What can hang from each mark
Z_787: Z_19 Z_468 Z_646
Z_723: Z_468
Z_19: Z_787
Z_646: Z_787
Z_922: Z_613
Z_468: Z_613 Z_723 Z_787
Z_974: Z_787
Z_613: Z_468 Z_922

Every row comes from one small tree of marks. The marks that hang from a mark follow it in brackets, in the order of their numbers. Every link used is in the known rows. Which tree was each row made from?
Known rows
Z_646{Z_787{Z_468{Z_723}}}: [-0.02  0.16  0.13  0.15 -0.05 -0.02  0.00  0.04  0.14 -0.16  0.05  0.11
  0.02  0.37  0.04 -0.18  0.15 -0.17 -0.11  0.36]
Z_787{Z_646}: [ 0.09 -0.14  0.00  0.16 -0.14  0.06 -0.07 -0.05 -0.05 -0.10  0.07  0.09
 -0.08  0.13  0.01 -0.16  0.16  0.20 -0.12 -0.06]
Z_974{Z_787{Z_468}}: [ 0.04  0.32 -0.04  0.21 -0.12 -0.01  0.00 -0.05 -0.14 -0.23  0.03  0.24
 -0.13  0.15 -0.05 -0.08  0.06  0.10 -0.21  0.45]
Z_922{Z_613}: [ 0.06 -0.03 -0.03  0.11 -0.09 -0.03  0.01 -0.04 -0.02 -0.01  0.04 -0.05
  0.15 -0.13  0.04 -0.16  0.20 -0.10 -0.05  0.00]
Z_787{Z_19}: [-0.14 -0.18 -0.05  0.14 -0.11  0.00  0.11 -0.10 -0.06 -0.04  0.01  0.15
  0.00  0.11 -0.01  0.00  0.17  0.29  0.04 -0.20]
Z_646{Z_787}: [ 0.06  0.06 -0.06  0.32 -0.11 -0.01  0.07  0.08  0.07 -0.23  0.03 -0.03
  0.12  0.06 -0.09 -0.20  0.29  0.04 -0.08  0.22]
Z_922{Z_613{Z_468{Z_787}}}: [ 0.08  0.14 -0.19  0.00  0.02  0.01 -0.01  0.06  0.08  0.09  0.14 -0.38
  0.17 -0.47  0.06 -0.07 -0.14 -0.02 -0.01 -0.10]
Z_723{Z_468}: [-0.19 -0.15  0.07  0.00 -0.15  0.08  0.01  0.10  0.04 -0.14  0.07  0.02
  0.26 -0.11 -0.08 -0.08  0.20 -0.09 -0.27  0.15]
Z_922{Z_613{Z_468{Z_723 Z_787{Z_19}}}}: [-0.02 -0.16 -0.11 -0.12  0.13 -0.04  0.07 -0.03  0.13  0.20  0.08 -0.18
  0.17 -0.24  0.13 -0.09 -0.10 -0.12  0.10 -0.29]
Z_974{Z_787{Z_468{Z_613 Z_723} Z_646}}: [ 0.22  0.07  0.05 -0.01  0.09 -0.07 -0.09 -0.07 -0.14 -0.12  0.03  0.16
 -0.14  0.08 -0.07 -0.08  0.02 -0.25 -0.10  0.37]
Z_974{Z_787{Z_19 Z_468 Z_646}}: [ 0.12  0.00  0.10  0.21 -0.05 -0.03 -0.03 -0.12 -0.14 -0.14 -0.14  0.29
 -0.25  0.35  0.06  0.00 -0.21  0.57 -0.12  0.31]
Z_19{Z_787{Z_468 Z_646}}: [ 0.08  0.10  0.21  0.18 -0.18  0.01 -0.16 -0.03 -0.04  0.12  0.06  0.15
 -0.19  0.24  0.09  0.00 -0.11  0.37 -0.02 -0.44]
Z_787{Z_468{Z_723}}: [-0.15  0.05  0.14 -0.02 -0.08  0.05 -0.04 -0.06  0.00 -0.04  0.13  0.28
 -0.07  0.30  0.03 -0.13  0.16 -0.23 -0.10  0.06]
Z_723{Z_468{Z_787}}: [-0.05 -0.02  0.14  0.03 -0.05  0.08  0.04  0.27  0.07 -0.09  0.10 -0.22
  0.30 -0.32 -0.12 -0.13 -0.05 -0.26 -0.25  0.04]
Z_723{Z_468{Z_613{Z_922} Z_787{Z_19}}}: [-0.14 -0.14 -0.05 -0.28  0.15  0.04  0.12  0.23  0.13  0.10 -0.29 -0.45
  0.30 -0.50 -0.12  0.34 -0.19 -0.13  0.13  0.02]
Z_468{Z_613 Z_787}: [ 0.12  0.13 -0.14 -0.01  0.05 -0.02  0.11  0.24 -0.08 -0.05  0.13 -0.38
  0.12 -0.52 -0.16 -0.01 -0.02 -0.43  0.11 -0.21]
Z_468{Z_787}: [ 0.07  0.11 -0.06  0.12 -0.05  0.02  0.08  0.19 -0.02 -0.11  0.14 -0.12
  0.02 -0.21 -0.10 -0.19  0.02 -0.18 -0.05 -0.18]
Z_787{Z_468 Z_646}: [ 0.01  0.06  0.19  0.10 -0.14  0.08 -0.16 -0.06 -0.06 -0.05  0.02  0.10
 -0.20  0.32  0.10 -0.02 -0.12  0.31 -0.13  0.17]
Z_613{Z_468}: [-0.18  0.08 -0.24 -0.01 -0.12  0.03 -0.02 -0.10 -0.01 -0.02  0.20  0.03
  0.05 -0.13 -0.01 -0.03  0.25  0.21 -0.06  0.03]
Z_468{Z_613{Z_922} Z_723 Z_787{Z_19}}: [-0.04 -0.15 -0.19 -0.32  0.21 -0.02  0.15  0.04  0.08  0.14 -0.16 -0.17
  0.06 -0.29 -0.08  0.14 -0.02 -0.33  0.29 -0.30]

Which tree is each row?
[-0.04 -0.11  0.22  0.11 -0.10  0.06 -0.08 -0.11 -0.06  0.02 -0.11  0.17
 -0.20  0.42  0.16  0.13 -0.22  0.53 -0.05  0.02] : Z_787{Z_19 Z_468 Z_646}
[-0.15  0.09 -0.32 -0.30  0.10  0.09  0.00 -0.02  0.17  0.10  0.01 -0.14
  0.03 -0.24 -0.02 -0.06  0.06 -0.17  0.02 -0.15] : Z_613{Z_468{Z_723 Z_787} Z_922}
[-0.08  0.09  0.09 -0.18  0.03 -0.04 -0.01 -0.01 -0.05  0.03  0.13  0.09
  0.02  0.03 -0.05  0.06  0.18 -0.47  0.06  0.10] : Z_787{Z_468{Z_613 Z_723}}
[ 0.19  0.16  0.07  0.21 -0.09  0.03 -0.12 -0.07 -0.18 -0.20 -0.03  0.22
 -0.24  0.27  0.00 -0.13 -0.08  0.31 -0.25  0.43] : Z_974{Z_787{Z_468 Z_646}}
[ 0.15  0.07  0.13  0.07 -0.09 -0.05 -0.12  0.06 -0.10  0.20  0.03 -0.07
 -0.12 -0.02  0.03  0.18 -0.13  0.15  0.11 -0.41] : Z_19{Z_787{Z_468{Z_613} Z_646}}
[ 0.00  0.08  0.07  0.19  0.04 -0.08  0.09  0.06  0.03 -0.03 -0.15 -0.17
  0.03  0.08 -0.02  0.28 -0.06  0.13  0.19  0.39] : Z_646{Z_787{Z_19 Z_468{Z_613}}}
[-0.13  0.26 -0.12 -0.19  0.00  0.02 -0.05 -0.05 -0.01  0.07 -0.20 -0.12
 -0.04 -0.05  0.00  0.33  0.04 -0.03  0.12  0.27] : Z_787{Z_468{Z_613{Z_922}}}
[-0.08 -0.07 -0.16 -0.12  0.01 -0.02 -0.05 -0.16  0.09  0.13  0.16  0.03
  0.18 -0.13  0.08 -0.18  0.26 -0.16 -0.07 -0.07] : Z_922{Z_613{Z_468{Z_723}}}
[-0.10 -0.02 -0.18  0.02  0.04  0.02  0.10  0.06  0.01  0.07  0.13 -0.16
  0.02 -0.20  0.00  0.08 -0.13  0.31  0.06 -0.25] : Z_613{Z_468{Z_787{Z_19}}}
[ 0.26  0.18  0.04  0.10  0.03 -0.06 -0.10 -0.03 -0.19 -0.12 -0.04  0.01
 -0.15 -0.03 -0.06  0.04 -0.06  0.06 -0.10  0.50] : Z_974{Z_787{Z_468{Z_613} Z_646}}
[-0.11 -0.22  0.12  0.04  0.00  0.07  0.13  0.21  0.09 -0.03 -0.03 -0.17
  0.27 -0.23 -0.05  0.00 -0.19 -0.03 -0.12 -0.10] : Z_723{Z_468{Z_787{Z_19}}}
[ 0.16 -0.23 -0.06  0.24 -0.06 -0.04  0.03 -0.12 -0.14 -0.18 -0.07  0.30
 -0.15  0.12 -0.05 -0.15  0.03  0.46 -0.07  0.12] : Z_974{Z_787{Z_19 Z_646}}
[ 0.10 -0.14  0.14  0.11  0.02 -0.01 -0.03 -0.14 -0.07 -0.10 -0.08  0.47
 -0.23  0.46  0.07 -0.13 -0.10  0.20 -0.11  0.20] : Z_974{Z_787{Z_19 Z_468{Z_723} Z_646}}
[ 0.08  0.23 -0.04 -0.06  0.07 -0.12  0.04 -0.06 -0.14 -0.13  0.08  0.22
 -0.03 -0.04 -0.12 -0.06  0.17 -0.48 -0.03  0.32] : Z_974{Z_787{Z_468{Z_613 Z_723}}}
[ 0.02  0.05 -0.21 -0.33  0.18  0.02  0.08  0.14  0.10  0.07 -0.07 -0.26
  0.10 -0.40 -0.15  0.01  0.11 -0.60  0.19 -0.20] : Z_468{Z_613{Z_922} Z_723 Z_787}
[-0.20  0.07 -0.05 -0.23  0.03 -0.02  0.04 -0.10 -0.01  0.12 -0.31 -0.08
 -0.08  0.06  0.03  0.47 -0.07  0.25  0.26  0.16] : Z_787{Z_19 Z_468{Z_613{Z_922}}}
[ 0.02 -0.06 -0.14  0.00  0.07 -0.02  0.06  0.02  0.04  0.18  0.03 -0.31
  0.15 -0.35  0.10  0.05 -0.22  0.22  0.10 -0.20] : Z_922{Z_613{Z_468{Z_787{Z_19}}}}
[-0.04  0.19 -0.03 -0.14  0.13 -0.02 -0.02  0.02  0.18 -0.02 -0.23 -0.13
  0.06  0.09 -0.04  0.12  0.14 -0.29  0.12  0.52] : Z_646{Z_787{Z_468{Z_613{Z_922} Z_723}}}
[-0.24 -0.05  0.00 -0.36  0.11 -0.01  0.04 -0.17  0.04  0.16 -0.28  0.10
 -0.05  0.13  0.04  0.33  0.04 -0.10  0.25  0.07] : Z_787{Z_19 Z_468{Z_613{Z_922} Z_723}}
[-0.08  0.09  0.13  0.35 -0.06 -0.01  0.07  0.03  0.08 -0.10 -0.16  0.06
 -0.03  0.40  0.06  0.11 -0.08  0.38 -0.01  0.36] : Z_646{Z_787{Z_19 Z_468}}
[ 0.02 -0.29 -0.03 -0.12  0.13  0.03 -0.01 -0.04  0.09  0.12  0.10 -0.04
 -0.08 -0.04  0.09 -0.09 -0.19  0.18  0.01 -0.36] : Z_613{Z_468{Z_723 Z_787{Z_19 Z_646}}}
[-0.09 -0.25  0.24 -0.02 -0.03  0.04 -0.06 -0.16  0.00  0.02 -0.05  0.35
 -0.19  0.52  0.17 -0.03 -0.08  0.23 -0.01 -0.12] : Z_787{Z_19 Z_468{Z_723} Z_646}
[ 0.10 -0.05  0.24  0.06 -0.09  0.01 -0.15 -0.05  0.01  0.16  0.08  0.27
 -0.17  0.37  0.08 -0.14  0.02  0.07 -0.04 -0.57] : Z_19{Z_787{Z_468{Z_723} Z_646}}
[ 0.04  0.04 -0.13 -0.13  0.09  0.00  0.00  0.07  0.09  0.13  0.22 -0.22
  0.19 -0.37  0.05 -0.22  0.00 -0.35  0.00 -0.19] : Z_922{Z_613{Z_468{Z_723 Z_787}}}
[ 0.13 -0.04  0.18 -0.07 -0.01 -0.07 -0.13 -0.02 -0.03  0.22  0.06  0.06
 -0.10  0.10  0.03  0.03  0.00 -0.22  0.10 -0.56] : Z_19{Z_787{Z_468{Z_613 Z_723} Z_646}}
[ 0.20 -0.32  0.03 -0.11  0.20 -0.05  0.08  0.10 -0.02  0.09  0.06 -0.15
  0.00 -0.18 -0.05 -0.05 -0.13 -0.30  0.21 -0.43] : Z_468{Z_613 Z_723 Z_787{Z_19 Z_646}}
